Known rows, with every way that one mark hangs from another:
bizagal[munu tedo[kigubi] tizer[nabel]]: -72   8 -16 -23  27   0  33 -16 -50 -31  37  53   6 -21  58 -53  43  31
tedo[bizagal[tizer] kigubi[munu]]: -82  51 -18  26  64  74  50  -6 -40  -4  46  24 -15 -22  27 -32  13   7
kigubi[filit munu]: -45  -1 -17   6  53  20  77 -11  11  34  12  11 -53 -28 -30 -33  -8  -7
tedo[bizagal[munu tizer[nabel]] kigubi]: -80  50 -27 -14  42  28  35 -19 -37 -30  28  25  15  -7  67 -28  33  20
ponorob[nabel]:  -3 -21   9 -10 -12 -22   3 -17   2   0  -4 -15 -12  -8  10   0 -24  41
bizagal[munu tedo tizer[kigubi nabel]]: -59 -13  -3 -31  23 -48  46 -20 -16 -32  31  58  23  -3  23 -68  32  35
bizagal[munu tizer[kigubi]]: -42   7  40  -5  28 -24  33  -6  16 -16  26  34  22  12  26 -73  28 -21
kigubi[filit[bizagal[tizer[nabel]]] munu]: -91   2 -52 -27  60  27  83 -44  13   2  34  41 -51 -47  -1 -60 -10  18
tizer[bizagal kigubi[munu] nabel]: -12  -9 -17 -11  66 -55  60 -22 -22  -7 -38   5  15 -29 -35 -32  37   6
tedo[kigubi[munu]]: -38  21  -8  17  42  33  29  -6 -35  25   9  -2 -30 -25   3 -24  19 -16
filit[bizagal]: -22  16 -13 -14   5  -3  14 -29   4   3  22  27 -16   6   4 -11 -14  16
kigubi[filit[bizagal]]: -39  17 -23  -5  30  -1  56 -24  10  28  28  31 -38 -15  -4 -26 -28  19
tizer[nabel]:  -8 -15 -42 -32  -4 -18  -6 -18  -8 -21 -21 -11  10 -22   3   7  10  17
bizagal[munu tedo[kigubi]]: -40  20  14   4  22 -13  39  -7 -49  13  33  45 -15  11  29 -30  26  19
bizagal[munu tedo tizer]: -52  -2  25  -6  13   0  38  -3 -10 -27  54  67   0  16  39 -50  22  21
bizagal[tedo[kigubi]]: -22  13  -9  18  18   5  17   7 -60  15  29  26  -8 -17  11 -12   6  30
filit[bizagal[munu tizer]]: -59  23  14 -23  18   5  35 -35  21 -22  48  58 -10  18  46 -53   6   2
bizagal[tedo tizer[kigubi[filit]]]: -51  -6   4  13  42 -11  62   9 -19   7  52  54   1 -29  -5 -71  -8  30
kigubi[filit[bizagal[tedo tizer]] munu]: -92   5 -26   0  63  33 103 -27  -5  16  71  77 -63 -33 -11 -67 -19  35

Rows:
  1  16  50   7  48 -70  56  -6  -7   2 -15  29  27  23  -2 -43  37 -17
tizer[bizagal[munu] kigubi]
-77  51 -36  28  78  50  90 -11 -40  41  34  17 -47 -29  -6 -22  -5  12
tedo[bizagal kigubi[filit munu]]
-55 -15 -26 -21  41  -6  31 -18   0 -21   3  11  11 -40  -8 -55  23   1
bizagal[tizer[kigubi[munu] nabel]]
-49  20 -35 -15  30  -4  27 -13 -12 -34  18  17  37 -15  12 -21   6  32
tedo[bizagal[tizer[kigubi nabel]]]
-46  16   2 -21   7 -31  53 -38 -11   3  48  73 -26  29  15 -33   0  39
filit[bizagal[munu tedo]]
-53  22  -4 -17  32 -17  75 -36  20  25  32  45 -41  10  11 -43 -14   7
kigubi[filit[bizagal[munu]]]
-42   3 -52 -34  38 -55  55 -45   2  21   1  20  -8 -37 -22 -41 -15  28
tizer[kigubi[filit[bizagal]] nabel]
-72   9  -6  -3  43  -1  66 -30 -15   0  65  77 -20 -13 -10 -70  -7  35
filit[bizagal[tedo tizer[kigubi[munu]]]]
-86  12 -22  -3  63  38  89 -32  18  17  52  50 -57 -33  -3 -65 -17   4
kigubi[filit[bizagal[tizer]] munu]
-68   2  25   2  46 -30  86  -4  -7   4  58  71  -4  -2  12 -91   9  19
bizagal[munu tedo tizer[kigubi[filit]]]
-63  46  -7   0  47   3  66 -29 -20  41  35  34 -40 -14  28 -48   0   1
tedo[kigubi[filit[bizagal[munu]]]]
-78  59 -24  28  62  62  56   8 -35  10  50  24  -7 -32  40 -35  -7  19
tedo[bizagal[tizer] kigubi[filit]]
-74  23   1 -16  40   6  74 -30  26   5  53  58 -32  -2  31 -66 -10   6
kigubi[filit[bizagal[munu tizer]]]
-59  52 -24  24  55  49  51 -12 -43  19  25   8 -25 -13   3  -7   9  10
tedo[bizagal kigubi[munu]]
-49   0  12   8  43  10  36  -2   5  -6  24  22   4 -19 -10 -64  14 -16
bizagal[tizer[kigubi[munu]]]
-61  11  33  -3  45 -22  66  -7  20   6  32  37   3  -2  18 -85  14 -20
bizagal[munu tizer[kigubi[filit]]]
-61  -3 -45 -35  11  -1  26 -34 -21 -37  47  65  -3 -22  25 -33  -6  59
filit[bizagal[tedo tizer[nabel]]]
  9  -7 -13 -13  41 -70  30 -12 -22 -17 -42   0  42 -21 -15 -17  30  12
tizer[bizagal kigubi nabel]
-32  -7 -30  -7  87 -54  98 -22 -15  15 -31  11  -7 -47 -42 -49  23   5
tizer[bizagal kigubi[filit munu] nabel]
-39  16 -17  21  37   8  51   7 -58  36  35  34 -29 -32   6 -29  -7  33
bizagal[tedo[kigubi[filit]]]
-48  -4 -56 -32  36 -64  70 -39 -20  20  21  42 -14 -35 -24 -44 -17  54
tizer[kigubi[filit[bizagal[tedo]]] nabel]
 -4   5  31   7  34 -42  61  -3 -30 -10   9  55   4  27  15 -22  33  22
tizer[bizagal[munu tedo]]
 -5   0   7 -24  44 -88  51 -25 -13 -19 -37  17  35   3   0 -35  47   0
tizer[bizagal[munu] kigubi nabel]
